Known rows, with every way that one mark hangs from another:
(famup pode): [ -7.6   4.5 -10.6   4.3 -17.5   0.4   8.5 -30.7  11.3  -9.3 -24.4 -12.0
  -2.6 -12.4 -14.7   9.0 -11.1  -4.3  -0.3]
(puner (pode (famup (koto dogoseg)))): [ -6.1  12.7  -2.2 -40.8   3.7 -17.6  13.5 -31.2   4.1   7.0 -54.7   4.6
  -3.7  23.8   7.2  27.5  27.2  -7.7 -10.9]
(fofet (pode (famup (koto dogoseg)) puner)): [-43.8  23.1 -14.9 -23.1 -17.6 -34.3   8.6 -50.4  10.0 -25.1 -36.8  35.4
 -32.7  26.1  -8.0  18.9   8.4  -2.8 -30.1]
(pode puner): [  5.7   6.7  10.1   8.3  -9.3 -10.7   8.6   1.2   0.4 -26.4  11.6  15.4
 -12.9  15.9   8.4  -1.4   9.8  -7.3  -3.1]
(fofet (koto pitip)): [ 17.5  -4.5 -10.9 -23.3  21.5  -5.9   9.3 -12.3  20.4  -5.0  22.6 -16.6
 -23.5 -24.8 -21.5 -15.2 -12.7   4.6 -29.1]
(pode (famup (koto pitip)) puner): [ -9.2  29.5 -32.8 -10.8  -9.5 -31.5   7.8 -33.5  27.2 -15.6  -7.0  21.4
 -25.0  15.8   9.2  19.8  13.6   5.3 -37.8]
(fofet koto (pode puner)): [-15.2  -1.3  16.5 -37.5   2.6  -8.5  20.1 -45.7  32.6 -52.6   3.5   7.8
 -23.5   1.0  -8.4 -15.2 -12.0  -4.7 -17.8]
(pode (famup koto) puner): [-18.5  27.6 -30.9 -17.6  -9.7 -25.2   6.6 -40.7  29.8 -38.3 -22.5  24.4
  -6.4  26.8  24.7  25.7  26.7  -1.5 -19.2]
(famup (koto dogoseg pitip puner) pode): [  1.5  17.4 -43.6  33.0 -23.0 -19.3   3.4 -19.7 -24.0   5.6 -54.0 -18.8
 -54.4   4.7 -54.3  22.3 -10.2 -16.5 -42.8]
(pitip (koto dogoseg famup)): [  9.7  11.0 -49.1  38.5  -3.2 -26.0 -15.6 -42.2 -43.9  16.8 -14.4  12.0
 -16.8  -1.7 -24.2  17.1  22.2 -29.2 -30.8]
(puner (pode (famup (koto pitip)))): [  2.6  14.8  -5.4 -44.0   6.9 -14.2  12.6 -35.4  25.6  15.6 -36.4  -5.0
  -2.3  12.3  16.7  17.8   8.2   2.7 -22.4]
(pitip (koto dogoseg)): [  2.4  16.5 -23.1  32.0 -10.6 -13.8  -8.1 -31.0 -38.4   8.1 -20.0  -2.7
  -8.5  -8.2 -25.3  16.8  11.2  -7.6  -5.9]
(koto dogoseg (famup pode) pitip puner): [ 21.5   5.5 -44.6  75.4 -13.2 -48.8   2.0  -8.6 -49.6  42.8 -32.0   5.7
 -72.9  -5.2 -57.4   8.6  -3.3 -34.2 -57.5]
(puner pode): [ 14.5  -5.7  34.1 -27.1   5.6   3.6  13.8  -6.3   3.2   7.7 -20.9 -10.8
   9.1  11.5  14.9   1.2   4.4  -7.4   9.5]
(koto dogoseg famup): [  6.7  -6.9 -30.9  21.5   8.6 -29.9  -7.5   1.4 -40.6  23.6  -3.6  24.4
 -32.5   6.8 -26.6   4.7  18.6 -31.0 -35.1]
(famup (koto dogoseg pitip) (pode puner)): [ -2.4  16.2 -34.1   6.9 -24.3 -18.7  11.5 -29.2 -12.0 -20.9 -17.9  -1.8
 -50.9   8.1 -44.2  16.7  -5.4 -14.8 -46.8]
(pode famup): [-14.3  15.6 -15.2  -2.6  -1.5 -25.1   3.9 -23.4  16.7  10.0 -19.2  14.9
   3.4  -4.3  15.0  15.1  13.7   9.8  -3.2]
(famup koto pode): [-15.9   8.4 -37.1 -20.9 -16.0  12.1   2.5 -48.1  23.9 -31.4 -41.8 -18.3
  -1.3   5.8 -11.7  22.2  -7.3  -9.2 -14.9]

Rows:
[ 27.5   8.3   3.3  -2.8  15.9 -42.1  25.6 -13.7  -9.4  19.9 -37.8 -10.3
 -48.3  -7.0 -26.4   2.2  13.6  -7.1 -32.4] => (fofet (koto dogoseg pitip (puner (pode famup))))
[ 10.7  16.0  18.2  12.4  -4.9 -26.9  16.3 -13.8   1.5  14.3 -60.6  -0.9
  -5.2  20.5  23.2  15.8  19.7  -8.9   5.5] => (koto (puner (pode famup)))
[ 24.0  20.1   7.1  31.7 -12.3  -7.7   4.7 -40.7 -18.8   0.0 -51.9 -21.7
   3.0  11.2  12.1  16.9  11.2 -15.9   8.2] => (pitip (koto (puner pode)))
[ 15.7   5.3 -34.2  32.0  -9.9 -32.7   8.6 -31.2  -0.4   7.4  11.5  15.7
 -43.5  -6.6 -21.5  -1.0  -6.3 -23.5 -53.2] => (koto (famup (pode puner)) pitip)
[-35.1  25.2 -15.5 -24.5 -15.5 -31.1   6.1 -54.9  32.4 -16.5 -16.4  26.6
 -29.4  14.8  -1.6  12.1  -9.1   8.7 -40.9] => (fofet (pode (famup (koto pitip)) puner))
[ 20.9  17.2  10.7  34.9  -1.6 -50.4  17.2   9.1 -37.4  54.5 -46.8   1.6
 -50.1   6.1 -22.5  10.8  12.6  -5.9 -24.0] => (koto dogoseg pitip (puner (pode famup)))
[ -7.0   9.8 -43.8  -2.1 -16.0  -8.7   3.1 -27.8 -12.1   3.2 -28.5 -15.0
 -41.0  -6.8 -53.4  17.7 -13.8  -8.2 -43.2] => (famup (koto dogoseg pitip) pode)
[-47.6  16.6 -22.3 -39.5  -9.4 -14.1  -2.9 -59.6  35.5 -11.4 -42.5  16.2
  -4.1   9.9   2.9  18.2  -5.9   8.0 -21.2] => (fofet (pode (famup koto)))
[ 28.9  14.1 -21.5  48.8  -4.3 -34.3  -2.7 -37.4 -54.8  21.2 -55.1   0.7
 -25.0  18.0 -12.9  20.3  27.8 -42.5 -23.7] => (pitip (koto dogoseg famup (puner pode)))
[ 21.7  17.8   4.4  42.7 -13.2 -21.2   5.5 -29.0 -49.9  14.5 -60.1 -14.3
 -16.9  10.6 -14.1  20.9  18.1 -20.9   0.9] => (pitip (koto dogoseg (puner pode)))
[ 13.5  31.5  -8.2  41.2 -12.6 -38.5   7.9 -43.0 -36.7  20.5 -73.1  -4.0
 -15.2   9.3  -5.3  30.8  29.9 -13.5  -1.4] => (pitip (koto dogoseg (puner (pode famup))))
[  4.8   2.0 -32.2  34.2 -13.9 -38.0   9.8 -25.2 -30.7  -3.4 -16.4  27.8
 -43.4  10.3 -32.5   9.7  17.0 -40.6 -37.7] => (koto dogoseg (famup (pode puner)))
[  4.9   3.6 -30.9  21.5 -12.2 -24.4   7.3 -39.1   5.3 -18.4  -8.4  19.8
 -21.0   8.6  -6.6   8.1   8.8 -31.4 -29.9] => (koto (famup (pode puner)))
[  1.7  15.4  -6.0 -34.5   7.4 -25.6  13.8 -24.6   2.7  26.8 -42.8   0.3
 -18.0  13.3  -2.7  19.3  15.9  -1.4 -30.3] => (puner (pode (famup (koto dogoseg pitip))))
[ 19.8   9.0  -5.3   4.5  -2.3 -14.8   7.7   5.8 -30.6  16.2 -46.0 -15.6
 -45.7  25.2 -27.6  12.7   4.3 -16.7 -35.7] => (famup (koto dogoseg pitip (puner pode)))
